Each row comes from the steps of one walk. Every step used is in the known rows, and no mark comes twice. Write the walk behind each row, first mark first.
In the rows, zero is written as 128.
Known rows:
boteden-lalelid-menug: [147 121 126 105 131 128 140  85 133 156 116  97  80 114 103 107 206 188
 114 168 117 143  81 118 143 161 162 146 184 137 119 148 160 126 164 121
 204 133 124 139  73 102 145 172 156 127 134 158 125 111 123 136 141 150
 111 183]
folo-zokop-menug-tikeg-lalob: [152 123 150 115 148 138 142 122 152 177 130  95 103 149  89 125 171 128
 129 157 113 103  87 128 177 121 161 126 128 192  84 142 182 125 154 119
 183 157 114 137 111  90  83 167 165 109 102 119 134 155 134 130 149 172
 150 140]
menug-lalob-folo-zokop: [121 140 130 152 158 154 145  95 155 156 119 105 119 145  94 103  69 178
 132 172 133 109 102 121 176 130 184 137 176 161  99 136 185 147 147 164
 168 161 125 125  97  93 139 196 149 103 124 152 127 134 145 125 150 177
 140 133]
nemi-tikeg-lalob: [141 129 139 117 163 142  82 107 138 155 148 100  56 142  84 101 147 152
 114 163 122 123  72 118 147 135 178 131 144 148 114 132 173 157 133 132
  87 144 111 175  83 103 144 164 153 110 114 144 130 146 136 156 149 153
 112 157]
lalelid-menug-lalob-folo-zokop-tikeg-nemi: [140 126 153 162 155 142 156 107 170 150 148 121 128 165  99 102 114 163
 148 145 135 105  92 133 166 134 184 122 161 161 122 145 183 135 167 186
 192 148 138 110  83  76 104 162 158 127 158 147 135 128 158 138 141 161
 155 109]
tikeg-lalelid-menug: [153 125 125 110 137 133 136  74 139 156 146  87  93 127  89 116 187 180
 108 161 118 136  94 105 147 164 158 137 182 135 134 158 150 138 162 110
 175 124 116 142  64 102 160 158 160 127 153 142 136 113 131 139 134 147
 105 174]
boteden-lalelid-menug-folo-zokop-tikeg: [157 127 155 134 119 130 126 104 142 145 106 119 145 138 103 102 192 184
 128 162 127 121  78 123 165 163 175 119 143 148  94 136 166 126 186 153
 208 143 131 109  86  59 102 153 158 121 118 159 140 127 118 125 151 139
 162 141]
folo-zokop-tikeg-lalob-lalelid-menug: [157 145 154 113 151 130 167 105 149 180 139 107  81 148  77  95 196 154
 133 166 116 115  71 137 145 146 166 113 137 164  85 167 155 129 160 150
 189 162 124 133  86  65 117 172 165 125 113 142 133 147 149 140 147 149
 154 139]
nemi-tikeg-lalob-folo-zokop-menug-lalelid: [140 148 153 104 164 131 129  80 152 158 115 114 121 150 112 101 129 163
 130 155 131 103  78 128 170 136 185 104 113 160  81 111 149 154 173 153
 181 159 123 128  91  79  62 200 171  91  95 127 130 134 144 146 139 147
 145 109]
zokop-menug: [139 109 132 110 132 124 121 106 141 152 136  93  79 130 104 123 171 148
 114 170 101 121 106 118 173 133 160 146 160 163 132 130 151 137 167  99
 184 131 117 136 100 118  88 171 155 123 151 131 126 120 129 131 133 161
 102 170]
zokop-folo: [147 133 133 153 123 128  70 117 142 124 146 104 104 139  90 112  92 151
 121 179 113 112 105 100 165 147 163 141 157 135 123 135 168 139 174 123
 126 130 125 136 127 101 144 188 142 121 145 151 148 135 137 134 141 130
 106 145]
lalob-folo-zokop-menug-boteden-tikeg-nemi: [134 148 147 130 121 121 123 110 161 129 104 120 189 167  96 127 152 139
 126 144 126 102  78 123 207 139 166 124 126 151  99 131 165 152 173 181
 217 159 136 103 105  81  98 175 156 124 141 133 147 128 158 138 153 142
 158 105]
tikeg-lalob: [139 135 118 126 168 141 134 100 141 151 154  90  48 131  79 115 146 149
 111 170 118 130  92 108 136 135 164 156 170 149 112 149 192 156 131 117
 130 145 111 167  88 113 195 179 153 112 138 147 121 144 141 145 144 147
 103 176]
folo-zokop-menug-lalelid: [147 137 148  97 128 130 152  83 148 172 124 102 124 128  99 114 185 171
 123 169 111 111  98 125 171 138 166 127 167 180  91 138 166 132 182 112
 252 155 130  96 109  92  89 191 163 109 102 126 123 125 126 121 152 163
 133 152]
menug-boteden: [119 127 129 109 116 155  87  94 125 121 129  81 105 130  85 110 150 151
  94 168 116 135  94 108 172 136 172 153 182 141 132 166 178 174 128 145
 157 144 124 113  93 115 154 162 143 124 136 149 142 124 120 147 160 161
 111 175]
lalelid-menug-boteden: [126 111 128 114 121 147 136  87 130 137 136  81 109 131 104 112 177 155
 108 162 115 136 112 119 167 137 171 156 183 151 149 177 168 149 137 148
 196 141 131 120  77 107  99 153 152 137 145 152 135 110 119 150 144 158
 120 165]
menug-boteden-tikeg-zokop-folo: [139 162 156 134 101 144  72 149 135 141 109 109 153 153  65 100 137 127
 103 163 134 115  80 101 187 157 170 141 133 132 104 147 166 164 147 181
 146 147 120 125 115  93 133 172 146 126 111 145 161 139 135 154 169 134
 133 116]
lalob-folo-zokop-menug-boteden: [126 137 134 124 126 129 137  88 148 138  98  94 169 151 118 123 126 142
 125 157 113 103 103 124 200 130 174 134 138 165  99 142 150 147 175 160
 219 160 134 100 102  86  81 187 153 111 128 132 144 123 138 128 143 156
 164 126]
lalob-nemi: [130 146 121 116 143 129 129  94 136 150 145 120  81 129  79 117 148 153
 129 177 121 120  76 121 169 124 168 134 185 123 129 137 172 157 160 131
 135 137 145 142 102  89 142 175 143 144 163 150 126 134 156 147 155 142
 115 197]
folo-zokop-tikeg-lalelid-menug: [169 135 159 117 129 133 116 105 148 174 133 100 119 151  78 108 188 161
 123 155 118 113  77 123 156 160 166 118 147 163 103 163 148 126 171 127
 165 141 121 128  82  72 150 137 158 128 125 135 148 139 131 125 152 152
 158 141]
menug-lalob-tikeg-zokop: [128 142 142 127 150 162  98 134 149 188 127 108  78 147  61  85  83 162
 115 168 137 110  64 109 166 126 174 141 170 157 109 129 189 153 132 172
 135 148 106 151  91  97 134 179 152 121 122 141 133 140 151 148 170 183
 113 149]
tikeg-lalob-folo-zokop: [141 153 118 142 173 132 152  89 151 152 127 100 107 150  88 118 109 149
 132 164 123 107  92 113 157 131 173 139 149 154  82 143 186 145 151 143
 153 165 122 156  98  83 172 194 154 104 126 146 129 149 153 138 144 140
 155 142]
nemi-tikeg: [145 120 142 112 130 135  54 108 128 152 141 111  81 139  82 102 140 163
 114 168 116 120  75 123 168 135 178 125 152 140 126 131 155 151 150 126
  92 134 116 164  92 101 116 152 141 123 124 148 141 133 127 147 154 156
 115 165]
boteden-tikeg-zokop: [158 157 144 121 121 127 101 149 130 184 121 132 105 147  45 104 160 141
 112 168 126 119  69 109 178 148 163 142 147 138 100 138 166 139 150 140
 131 144 110 178 100  91 141 166 144 137 120 148 141 141 140 150 168 141
 131 152]
tikeg-lalelid: [149 139 123 110 134 138  93  84 137 149 140  87  89 125  73 116 157 177
  95 168 119 134  79  95 150 163 157 134 179 129 119 145 162 157 156 105
 140 127 110 144  78 109 218 168 152 117 144 139 140 127 134 134 148 149
  97 182]
zokop-tikeg-lalob-nemi: [138 151 147 123 163 138 112 125 147 148 153 115  47 146  71 106 143 133
 122 166 129 117  60 121 150 135 173 129 139 128 117 140 169 169 150 146
 101 139 129 149  95  88 146 157 154 130 157 143 131 158 162 156 147 133
 124 166]
tikeg-menug: [138 122 121 115 146 119 124 114 140 183 143 102  65 127  81 121 194 156
 116 152 106 124 100 115 152 140 156 147 165 162 127 134 161 152 161  96
 155 132 121 144  76 112 131 166 156 124 165 131 133 122 132 146 136 162
 129 190]

Write each row's walk:
[134 128 143  99 156 136 137 120 149 154 142 105  70 140  93 125 166 124
 124 160 122 111  75 127 180 115 161 120 131 154 115 123 172 151 158 128
 155 138 121 141 102 103  58 170 166 125 142 121 129 144 152 155 137 158
 119 158] | zokop-menug-tikeg-lalob-nemi
[159 136 142 106 120 144  82 144 125 181 137 118 105 147  57 109 130 126
 118 164 123 108  67 112 186 125 169 124 140 145 102 145 189 146 160 135
 124 139 111 162 107  90 123 160 145 135 115 136 157 146 126 154 170 155
 153 159] | menug-tikeg-zokop
[160 130 133 138 131 134 151  73 149 150 130 100 164 140  98 118 173 188
 122 155 127 119 107 106 161 157 167 121 169 151 109 148 170 132 177 129
 201 137 127 120  73  64 144 158 162 120 139 143 141 122 123 126 143 142
 147 149] | tikeg-lalelid-menug-folo-zokop
[135 145 134 109 157 149 112 119 137 151 148 114  68 141  66 118 135 133
 124 169 136 116  62 120 173 116 166 124 148 131 109 140 198 162 139 142
 108 143 123 159 103  89 120 164 154 131 135 141 133 156 156 162 154 146
 124 172] | menug-tikeg-lalob-nemi
[127 142 150 154 151 155 109 116 157 151 120 115 115 156  86  94  66 168
 130 169 135 104  89 126 179 134 186 130 150 158  99 133 171 151 155 174
 148 156 121 122  99  86 122 174 148 109 121 150 137 142 149 128 149 170
 153 118] | menug-lalob-folo-zokop-tikeg
[136 107 135 138 122 126 117 106 146 123 126 106 130 136 111 125 137 160
 117 167 110 115 118 111 189 132 168 136 150 156 128 109 162 142 181 121
 192 131 122 117 102  99  63 174 154 118 151 138 132 118 121 131 131 148
 116 154] | zokop-menug-folo
[150 132 144 102 131 137  48  91 133 152 138  99  93 137  79 103 155 176
 101 159 125 126  63 107 157 160 171 113 150 129 121 125 142 159 156 121
  97 127 110 155  72  95 167 153 151 115 121 137 147 131 127 145 153 153
 106 165] | nemi-tikeg-lalelid
[145 141 156 136 106 137 124 136 139 150 117 107 153 154  89 102 158 133
 115 155 131 118 100 110 179 154 172 143 137 142 123 160 158 138 154 178
 177 143 128 126 100  82  79 163 154 138 127 147 156 120 130 158 150 133
 140 110] | lalelid-menug-boteden-tikeg-zokop-folo
[143 105 147 100 117 135  90 128 136 150 130 103  93 136  90 123 159 137
 111 166 109 116  92 123 198 125 158 129 137 161 126 128 161 135 165 111
 158 128 109 143 108 114  41 158 155 125 132 126 141 129 126 143 140 166
 113 157] | zokop-menug-tikeg
[122 153 150 128 165 156 117 117 150 180 147 122  81 147  79  81 112 157
 134 159 144 105  64 127 162 119 197 115 171 140 115 120 180 170 148 180
 116 150 140 130  81  81 124 180 153 124 128 136 127 142 149 151 170 178
 131 157] | menug-lalob-nemi-tikeg-zokop
[152 132 140  96 118 150  54 110 128 149 135 100  98 133  58 119 146 165
  96 168 129 126  65 103 179 149 156 118 150 128 115 142 171 157 150 115
 117 124 101 150  90 101 154 147 151 124 126 137 155 138 131 148 155 157
 111 168] | menug-tikeg-lalelid
[151 147 145 138 130 123  91 115 143 149 112 124 138 159  82 111  90 148
 133 167 119  99  80 125 189 137 177 123 126 145  93 141 149 141 181 153
 135 152 124 141 110  67 112 167 141 123 132 148 151 143 147 132 150 137
 174 130] | lalob-folo-zokop-tikeg
[147 135 132 122 119 122 173  69 138 157 123 119 149 134  90 102 176 192
 133 176 117 118 100 128 173 144 166 105 170 146 102 148 157 128 183 157
 240 154 137 106  87  56  77 189 158 134 127 157 131 114 135 136 144 142
 147 152] | lalob-lalelid-menug-folo-zokop
[139 143 136  93 142 146 109 105 128 156 138 107  60 130  58 103 155 158
 106 180 127 129  56 117 169 136 155 113 142 134  95 148 180 158 138 139
 140 147 104 154  95  97 126 184 159 120 109 144 136 145 149 163 149 150
 110 163] | menug-tikeg-lalob-lalelid
[142 147 159 107 141 145 159  98 147 163 129  92 105 148  84  91 203 145
 118 160 120 120  68 134 151 147 172 117 136 164  90 179 159 149 147 176
 206 168 128 104  82  68 108 165 165 123 107 139 138 144 142 145 153 155
 159 132] | folo-zokop-tikeg-lalob-lalelid-menug-boteden
[155 130 157 154 116 138  87 125 144 135 124 127 157 156  79 112 119 157
 126 166 123 101  95 117 187 136 180 118 137 156  96 135 180 143 178 146
 144 148 127 119 116  61 107 146 144 122 123 152 149 149 123 124 160 140
 170 132] | menug-folo-zokop-tikeg
[119 136 130  94 112 154  83  86 124 122 102  79 104 115  93 105 184 174
  85 169 124 147  66 107 159 160 170 150 179 129 111 154 172 176 139 151
 189 144 123  99  80 111 188 174 150 113 115 153 139 122 118 139 166 159
 107 184] | menug-boteden-lalelid
[136 125 145 121 113 137 121 111 142 128 140 109 134 147  79 117 213 150
 109 148 128 136  89 120 174 148 164 144 170 139 146 166 182 151 134 170
 192 137 133 121  80 104 107 141 155 148 155 153 138 113 141 163 154 145
 115 142] | lalelid-menug-boteden-tikeg-nemi
[161 134 159 164 122 131  83 126 157 124 151 135 170 165  75 118 131 154
 133 153 126  97  80 114 181 134 177 108 140 150 102 131 204 152 189 159
 156 144 137 104 112  57 148 146 145 127 146 147 152 150 139 129 166 133
 170 129] | menug-folo-zokop-tikeg-nemi
[136 157 132 116 168 130 176  73 157 153 118 104 121 141 107 114 130 164
 130 163 127 108  94 117 164 138 172 128 140 160  75 129 169 149 174 140
 231 163 126 120  97  87 103 219 170  92 115 130 121 133 153 137 134 140
 141 124] | tikeg-lalob-folo-zokop-menug-lalelid
[132 152 153 148 151 157 104 103 161 150 120 105 126 153  83  93  78 183
 119 160 141 110  77 116 170 154 182 118 149 149  96 133 160 160 158 172
 150 151 117 117  84  82 159 175 156 100 126 141 142 141 151 127 150 169
 145 115] | menug-lalob-folo-zokop-tikeg-lalelid
[137 118 151 118 151 155 100  84 147 161 145  93  85 138  97  89 158 193
 110 153 134 130  82 119 148 156 181 116 166 145 136 134 146 148 141 147
 136 129 115 142  50 100 121 151 162 113 125 140 134 117 129 147 142 177
  98 143] | nemi-tikeg-lalelid-menug-lalob
[118 124 129 135 162 150 185  88 152 162 152 107  72 130  98 100 143 174
 136 168 132 126 103 131 154 125 179 143 206 149 146 148 178 141 142 158
 185 140 143 126  75  96  90 168 158 138 163 151 110 114 147 146 138 174
 107 168] | lalelid-menug-lalob-nemi
[151 131 144 130 131 117 115 112 157 145 127 126 168 165  98 134 121 134
 144 147 120  88  77 126 207 120 164 107 127 157  97 123 177 133 196 151
 192 150 132 117 114  75  76 177 155 124 144 124 151 137 158 133 149 148
 171 121] | lalob-folo-zokop-menug-tikeg-nemi
